Each row was made from one small tree. The marks that hang from a mark follow it in brackets, in alphabetical order. Every link used is in the known rows. Write each row's tree.
In the rows, zero is written as 128.
Known rows:
Y{T{S{X}}}: [146 134 155 114 149 120 126 155 137 148 160 153 156 174 113  70 134 149
  65 133 131  94 116]
P{F N T{Y}}: [ 94  95 151 118 140 135 126 113 182 104 133 217  75 100 112 132 127 133
 121 115 146  89 135]
Y{T{S}}: [153 146 146 102 147 154 125 164 157 138 154 162 162 179 132  82 142 136
  78 135 135  75 126]
X{S}: [148 160 164 115 144 146 147 141 171 133 122 132  96 130 145 100 141 139
 119 141 117  77 102]
P{N T{Y} X}: [112 107 140 130 128 162 126 146 171  79 137 229  64  89 105 170 125 136
 126 101 147  98 141]
N{P{F T{S{X}}}}: [106 135 156 153 153 100 118 140 115 113 153 157  87 115 126  95 132 161
  82 163 149  97 177]
N{P{F}}: [137 164 153 100 144 137 131 102 157 117 132 160  89 129 165 137 145 140
 121 158 141  75 137]
S{N{P{F}} T X}: [178 114 166 118 171  95 132  82  77 117 162 171  94 201 137  78 133 149
 111 161 123 103 137]
T{S{F N{P}} Y}: [160  90 149  84 146 110 114  69 142 147 113 188 138 134 124 121 141 125
 118 173 118 115 158]
S{F N X}: [188 118 129  99 143 102 135  51 128 119 143 196  71 155 130 117 128 148
 120 142 114 125  92]
N{P{T X{S}}}: [130 167 140 163 148 165 136 215 130  69 156 161  36  63 148 155 149 156
 137 136 137 101 160]
T{S{F X{P}} Y}: [144  71 145  83 130  56 117  58 165 161  79 108 135  97 100 137 126 125
 106 145 104 139 172]
X{S{F N T}}: [204 128 160 112 162 117 147 108 115 122 143 149  69 169 141  81 138 127
 136 146  86 116 115]
N{P{T{S Y}}}: [133 104 151 122 143 145 113 134 154 116 113 184 142 115 101 101 132 134
  96 162 154  80 180]
X{P{F T} S}: [104 128 133 148 147 121 137 177 161  99 123 107  53  68 152 131 146 138
 135 136 123 110 168]
T{S{F N X{P}}}: [157  95 115 101 151  75 121  64 131 139 127 136 126 140 123 105 128 141
 116 159 102 151 155]
X{S{N{P}}}: [157 145 144 122 168 151 140 139 134 124 154 164  99 138 151  86 150 147
 145 166 120  94 111]
T{S{N} Y}: [143  78 169  99 136 133 122  90 154 166 100 191 165 194 113  83 132 127
  88 160 131  80 132]
P{F N T{S}}: [ 76 139 150 141 157 139 121 145 167 108 167 183  93 130 131 100 125 144
  96 135 144  88 158]
X{P{T}}: [151 131  91 117 143 159 128 116 172  75 127 169  99 108 127 126 126 131
 129 133 145  98 153]
S{F N T{Y} X}: [214  60 164  85 141  80 133  38 103 135 116 192 101 186  96  95 121 127
 113 137  99 125 116]

Which tree is each row?
[124 127 111 121 138 135 127 124 167  84 120 147  72  98 146 141 134 131
 122 136 143 102 172] | X{P{F T}}
[140 163 125 138 137 137 114 157 130  75 152 180  58  74 141 173 139 145
 113 146 140 120 194] | N{P{T{S{F}} X}}
[148 164 202 140 155 115 141 194 101 115 145 106  49 118 171 146 153 145
 128 144 109  98 176] | N{P{F X{S{T}}}}
[217  77 159  74 138 116 131  44 128 129 111 202 103 187 113 103 127 110
 122 142 105 109 125] | S{F N T{Y}}
[ 70 120 120 132 161 122 116 138 177 101 152 150 104 102 129 118 127 136
 119 133 138 111 192] | X{P{F N T{S}}}
[ 95 128 104 123 156 138 126 121 181  76 153 166  68  81 136 139 127 137
 144 119 138 113 157] | X{P{F N T}}
[166 131 138  99 144 127 125  76 148 136 136 184 113 175 142  98 133 132
 104 162 115 110 129] | T{S{F N}}
[133 106 152 118 134 135 122 122 157 100 112 196  76  84 128 137 142 135
 116 147 155  81 166] | N{P{F T{Y}}}
[169 109 132 106 155  97 124 121 111 143 172 185 127 172 120  82 139 148
  84 139 110 134 114] | Y{T{S{F N X}}}
[131 130 146 147 144 124 126 130 137 113 143 173 113 151 102  76 118 154
  71 144 146  92 143] | P{T{S{X}}}
[159 134 129 109 172 160 119 163 120 126 183 194 163 184 139  72 151 142
  98 163 139  92 132] | Y{T{S{N{P}}}}
[150 141 135 122 158 160 116 200 105 114 185 197 136 162 150 127 156 149
 102 147 138 107 155] | Y{T{S{N{P{X}}}}}
[110 144 131 109 167 136 142 136 196 122 145 110 107  86 140 116 135 138
 160 127 104 115 122] | X{P{N} S}
[115 114  91 125 162 126 129 102 164  76 167 172  95  94  99 118 114 150
 137 115 138 127 131] | S{X{P{N T}}}
[208 101 171  68 129 112 133  55 154 127  95 171 104 157 111 118 123 109
 116 133 107  95 136] | S{F T{Y}}
[184 130 162 103 169 133 132  94 100 112 155 184  99 198 155  83 139 136
 124 166 129  86 145] | S{N{P{F}} T}
[161 119 108 139 161 143 127 107 104  79 173 226  83 143 116  90 129 161
 121 154 152 106 120] | S{N{P{T}} X}
[154 142 124  97 143 108 140 110 181 123 117  91  76  66 152 145 144 129
 156 138  90 131 141] | X{P S{F}}
[203  75 170  85 143 140 133  72 129 136 112 202 144 223 110  77 125 117
 111 144 123  80 120] | S{N T{Y}}
